Each row was made from one small tree. The marks that hang from a mark follow it in brackets, in alphabetical order. Every link used is in the known rows. Write each row's tree.
Known rows:
kidi(pazo(misi)): [-36.2 -14.3  12.3 -28.8 -25.4  -0.2   2.8  20.3 -36.9 -29.0  28.9  26.9
  18.5  -5.1  10.4  -7.4   8.1  12.2  -0.6  -6.1 -12.0  16.4]
pazo(mepat(kudag sipo) misi): [-30.8 -17.8  10.0  -8.6 -27.9 -11.1  -0.3  -8.0 -49.8 -35.1  18.4  33.7
  18.1  -7.8   4.6  -4.0  29.0  57.5  10.8  10.2 -22.2   1.9]
sipo(zumek(pazo(misi(noger)))): [-20.2  -3.8  14.7 -23.5  11.6  26.2  26.7  -3.4 -29.0 -22.9  29.9  26.9
  10.1  -6.4  -9.4 -14.9  19.3   9.8 -21.9 -16.9 -31.7  26.0]
badep(sipo(zumek(pazo))): [-16.5 -12.9  11.3  -8.2  12.5  15.3  15.0  -2.5 -26.7 -23.3  51.3  23.4
  -4.5  -4.7 -11.1 -13.2  20.0   4.2   2.7 -13.2 -16.1  30.6]
misi(noger pazo(mepat)): [-27.5  13.1   4.4   4.4 -20.6   2.4  14.3 -11.1 -16.8  -3.9  16.9  31.5
  22.9  22.9   4.5  -9.5  14.5   7.2  -8.3  -7.0 -23.7  20.1]
noger(zisub): [-38.1 -25.3  -3.1   1.1 -17.7  -3.6  -8.0  10.2 -17.4  -8.0  30.1  27.6
  -4.8   9.0  18.6  -2.7  34.9  -1.7   6.8 -24.5   4.0  34.4]
sipo(zumek(pazo(mepat(kudag) misi))): [-14.2 -10.9  13.0   2.7  -9.2  27.7   7.1 -12.3 -62.1 -40.1  23.5  22.6
  11.7 -22.9 -20.0  -6.5  34.9  50.7  -6.5  -3.0 -46.7  23.4]
misi(noger(zisub) pazo): [-37.3  -1.9  -0.5   1.3 -15.4   0.7  15.3   6.7  -2.1   8.4  27.5  28.4
   9.8  27.0  19.5 -11.0  18.3 -18.8   0.7 -28.9  -6.7  45.4]
mepat(kudag pazo(misi) sipo): [-34.9 -26.8  19.1 -10.7 -28.9   3.0   7.5 -11.4 -36.7 -18.2  30.9  34.5
  17.5 -15.2  -4.0  -9.9   9.9  55.4  21.5   0.8 -22.2  11.4]
mepat(pazo): [-35.8 -17.9  11.1   4.8 -22.4  10.5   0.7  -7.8 -19.2  -4.7  31.6  29.1
   6.1  -3.8  -4.9  -7.7  13.0  20.4   7.8 -11.8 -15.1  16.9]
kidi(pazo(mepat(kudag))): [-24.4 -14.2   1.6  -2.4 -33.9  11.8   2.9   6.5 -43.8 -34.7  24.9  15.7
  14.4  -0.5   8.4   1.7  22.6  39.5  15.5 -11.6 -26.7  18.9]
mepat(kudag pazo(misi(noger)) sipo): [-33.3 -12.3  22.9 -18.7 -18.2   9.8  22.7 -17.2 -26.5 -14.8  28.2  37.5
  21.8  -8.0   4.9 -11.3   8.2  45.6  13.2  -4.9 -25.8  12.9]
zumek(pazo(mepat misi) sipo): [-32.1 -12.0  11.5 -15.0   6.5  -5.7   4.0  -1.2 -64.4 -35.8  22.4  30.8
  25.4   2.4   2.3  -6.5  41.0  40.1  -4.9  12.3 -16.0  22.3]
kidi(pazo(mepat misi)): [-31.3  -4.1  10.8 -16.9 -31.4  -5.0  -1.8  13.0 -52.9 -35.8  20.6  32.8
  27.3  -5.3  12.4  -5.5  13.9  26.3  -2.3   3.1 -20.8  10.7]
mepat(sipo(zumek(pazo))): [-19.5 -30.9  -1.8 -15.4   2.2  16.5  25.7  10.1 -21.1 -17.7  41.5  24.9
   4.0  -2.3 -10.7 -17.4  16.4  24.9   3.0 -27.8 -20.2  15.3]
badep(sipo(zumek(pazo(mepat(kudag))))): [ -8.8  -8.4  11.7  10.7   2.4  21.8  10.0 -20.3 -49.0 -36.6  43.3  18.0
   1.0 -11.3 -13.8  -4.7  31.8  34.7  10.4  -4.4 -30.9  30.2]
mepat(kudag pazo(misi) sipo(zumek)): [-27.7 -29.3  28.6   0.1 -25.5  23.7  18.2  -0.8 -35.7 -13.9  35.6  30.0
   9.7 -26.8 -14.0 -18.0   4.7  50.3  17.8  -7.8 -35.5   9.5]
badep(sipo(zumek)): [-21.6 -13.1  19.7   1.8  -4.1  10.2   6.7   2.8 -18.5 -16.3  45.8  24.1
 -10.2  -1.7  -2.5 -11.0  17.4  -6.0   7.3  -6.2  -8.2  20.4]
misi(noger(zisub) pazo(mepat)): [-33.9   6.2  -1.6  13.9 -20.7  -1.5  10.2  -2.4 -18.1   1.3  21.7  33.9
  18.8  24.3  22.3  -9.4  23.3  -6.4  -0.8 -16.5 -14.5  40.1]
zisub(noger): [-38.8 -25.6  10.2 -10.2  -9.7   7.3  -9.5  -0.4 -18.4 -10.4  20.0  25.8
   4.9   5.2   7.1   3.4  22.1  12.2   8.1 -19.0 -14.8  23.2]
badep(sipo(zumek(pazo(mepat misi)))): [-15.8   1.6  17.9  -2.8   4.3   7.2   6.3 -11.7 -58.1 -38.0  39.5  35.5
  15.7 -17.4  -9.1 -13.2  21.2  22.9  -7.5  14.0 -25.8  23.9]
badep(sipo): [-30.5 -10.3  11.2  -7.7  -5.8 -12.4  -2.9  -6.9 -20.8 -19.4  40.9  29.4
  -0.1   7.6   8.0  -4.4  21.7  -0.2  10.1   0.2   3.5  22.5]

Which tree is each row?
[-23.4 -33.8  17.0  10.8 -25.6  29.7  20.4  -0.4 -19.7  -6.6  40.5  22.1
   1.1 -16.5 -13.5 -16.4   8.4  46.3  26.2 -19.5 -31.8  11.8]  mepat(kudag pazo sipo(zumek))
[-16.0 -12.1  -0.9   7.2  -5.8  23.9  10.7  -3.1 -38.5 -25.7  30.0  21.9
   6.7  -6.5 -15.0  -8.5  29.5  27.1  -8.6 -14.9 -31.8  18.9]  sipo(zumek(pazo(mepat)))
[-37.8 -22.0  13.6 -27.0  14.3  -1.1   8.5   4.9 -50.7 -28.2  30.4  24.3
  15.0   5.0   0.4  -9.2  34.5  26.7  -3.1   4.0  -9.1  29.2]  zumek(pazo(misi) sipo)
[-24.4 -16.5  16.5  -5.6 -23.0   2.9   8.5  10.3 -41.1 -23.6  24.5  38.2
  16.6 -12.6  -3.1 -16.6  14.7  33.6  -2.8   6.1 -25.4  -5.9]  pazo(mepat(sipo(zumek)) misi)
[-35.2  -7.0   8.0 -16.8 -16.9 -19.8   9.8   2.7 -33.2 -18.6  20.4  47.0
  24.2   6.2  35.7 -10.0  29.5  18.2  -1.4  -3.4  -7.3  16.3]  pazo(mepat(sipo) misi(noger(zisub)))
[-27.1 -12.5  -2.6   9.2 -34.0  -5.5  11.6  -7.8 -30.9 -11.6  23.4  29.5
  20.6  12.2  -1.6  -9.9  14.3  46.6  21.0  -4.3 -27.0  15.0]  misi(pazo(mepat(kudag sipo)))
[-25.0 -23.0  -2.4 -12.3 -36.0  -2.0  13.3  11.1 -39.3 -33.7  30.7  21.4
  20.0  -0.2  15.9  -3.5  15.7  51.3  24.2 -11.9 -21.4   5.5]  kidi(pazo(mepat(kudag sipo)))
[-19.6 -30.1   9.1 -17.6  -2.5  19.4  21.3   2.8 -44.1 -30.4  35.0  23.1
   8.3 -19.5 -14.8 -13.2  20.7  48.9   4.8 -14.6 -31.8  20.1]  mepat(kudag sipo(zumek(pazo(misi))))
[-29.0 -18.7  -5.1 -18.0 -32.7  -8.5  14.4  18.5 -31.0 -26.3  32.6  31.3
  25.3   8.8  20.3  -9.3   6.6  34.2  14.9  -9.3 -10.8  -0.7]  kidi(pazo(mepat(sipo)))
[-35.6  -7.6  22.4 -24.6 -15.5  -1.4  23.8  -8.6 -19.9  -8.7  28.6  45.3
  25.7  -2.8   8.2 -17.7   1.8  27.5   3.3  -1.4 -18.0   5.8]  mepat(pazo(misi(noger)) sipo)
[-35.2   1.3  10.2  -6.3 -14.9  -9.4  -1.2  -4.3 -38.1 -19.8  16.8  40.6
  18.3   6.3  28.1  -3.9  35.3   6.9 -11.5  -1.3 -10.9  26.6]  pazo(mepat misi(noger(zisub)))
[-25.4   2.3   0.7  -2.9 -25.2  -2.6  25.5 -13.5 -20.4  -9.6  21.1  29.5
  24.3  21.6   7.8 -10.5  14.1  36.2  13.2  -8.3 -28.9  16.0]  misi(noger pazo(mepat(kudag sipo)))
[-19.7 -21.6 -10.2  -8.5 -11.9  -1.1  12.4 -14.5 -44.0 -32.7  28.5  25.7
  15.5  -0.1  -2.5  -2.1  35.3  61.0  13.6 -10.2 -25.4  16.1]  zumek(pazo(mepat(kudag sipo)))
[-28.0  -4.3   4.2 -12.1  -7.6  -2.8  -3.1 -12.5 -57.9 -35.3  19.1  34.0
  21.7  -6.9  -5.0  -3.7  29.2  38.1 -14.2   5.0 -24.5  18.1]  zumek(pazo(mepat misi))
[-30.2   9.5  16.0 -13.2 -14.7  -5.2   2.4 -13.1 -36.8 -25.8  12.4  38.0
  21.0   4.2  11.4  -2.8  26.9  16.7 -17.6  10.2 -21.7   6.8]  pazo(mepat misi(noger))
[-35.9 -18.4  23.1   1.3 -27.5  12.5  -3.4 -15.8 -40.1 -20.5  25.2  27.5
  11.5 -19.0 -11.4  -4.2  18.1  42.3  10.0   0.3 -27.7  22.6]  mepat(kudag pazo(misi))
[-29.5   1.1  17.9 -27.3  16.4   0.5  17.6  -8.2 -53.4 -31.9  21.9  32.9
  28.8  10.7   9.4  -8.0  40.8  29.5 -12.2   7.4 -17.3  24.0]  zumek(pazo(mepat misi(noger)) sipo)
[-18.0 -16.2   5.9  17.2 -32.5  16.5  20.0   2.2 -29.6 -10.3  28.9  22.9
  13.7   3.4 -11.4 -17.1  11.3  40.0  16.6 -11.1 -36.3  14.8]  misi(pazo(mepat(kudag sipo(zumek))))
[-25.1 -17.0   0.3 -17.3 -11.1  -6.3   7.7 -15.5 -60.7 -42.1  22.9  32.7
  23.0 -11.0  -2.7  -3.9  29.0  67.7   5.7   3.9 -29.4  15.8]  zumek(pazo(mepat(kudag sipo) misi))
[-43.5 -15.1  17.4 -16.8 -15.9  -5.9  17.6   0.5 -19.9  -1.8  32.4  46.4
  21.5  -0.5  26.7 -15.3  10.8  16.8   7.8 -12.9  -5.9  25.0]  mepat(pazo(misi(noger(zisub))) sipo)
[-20.2 -18.4   6.6   2.9 -24.1   7.6  12.7   8.9 -25.2 -18.0  29.7  31.1
   8.3  -2.4   0.4 -15.4  18.4  29.6   4.3  -7.9 -23.0  -5.2]  pazo(mepat(sipo(zumek)))
[-36.9   2.0  26.3 -13.1 -14.4  10.2  12.4 -13.3 -24.3 -10.1  25.0  38.1
  19.4  -4.3   2.5 -10.7   9.7  15.9  -6.1  -0.2 -22.7  18.0]  mepat(pazo(misi(noger)))
[-30.5  -9.9  14.0   0.8 -27.1  -1.4 -12.3 -13.8 -55.8 -33.1  13.9  28.9
  12.6 -11.6  -2.2   2.9  34.9  44.2  -0.2  10.6 -27.9  13.8]  pazo(mepat(kudag) misi)
[-25.8 -22.9   0.5   2.4 -27.4  -6.0   0.9  -8.5 -35.5 -27.2  24.2  26.4
   8.8   3.1   5.9  -0.3  30.9  51.5  19.1  -4.3 -19.3   2.9]  pazo(mepat(kudag sipo))
[-28.5   9.1  13.8 -28.8 -23.4  -0.3  13.0   6.9 -42.5 -30.9  20.3  33.8
  32.4   1.5  19.6  -7.0  13.0  16.7 -11.3  -0.9 -22.1   9.6]  kidi(pazo(mepat misi(noger)))
[-25.0 -22.5   4.2   0.1   4.0   9.9   5.3 -10.7 -56.1 -35.7  27.9  14.6
  11.7   9.9  -1.0   0.0  50.3  52.5  14.2  -4.4 -23.4  31.5]  zumek(pazo(mepat(kudag)) sipo)
[-27.2 -17.9  13.6 -10.0   4.2   3.2   2.7 -11.0 -71.6 -41.7  21.4  22.0
  19.9  -2.5  -2.0  -1.1  47.2  58.4   6.9  11.0 -25.1  28.8]  zumek(pazo(mepat(kudag) misi) sipo)
[-40.3 -16.2  13.2 -29.6  24.8  -0.7  17.8   8.5 -39.0 -20.3  32.8  29.3
  15.8  16.3  26.5  -7.8  44.5   4.1  -4.4 -12.6  -0.7  51.2]  zumek(pazo(misi(noger(zisub))) sipo)
[-32.1  -1.4  16.6 -40.4 -15.2   4.3  19.5  14.7 -26.6 -25.0  27.7  28.7
  22.5   3.1  20.1  -9.1   6.9   3.0  -8.8 -12.4 -17.2  16.9]  kidi(pazo(misi(noger)))
[-18.3   4.1   8.0   1.9 -20.3  14.5  35.1   3.3 -11.0   0.5  27.5  33.2
  23.0  16.7  -0.2 -23.1   3.4  14.4  -2.4 -14.0 -31.1   8.4]  misi(noger pazo(mepat(sipo(zumek))))
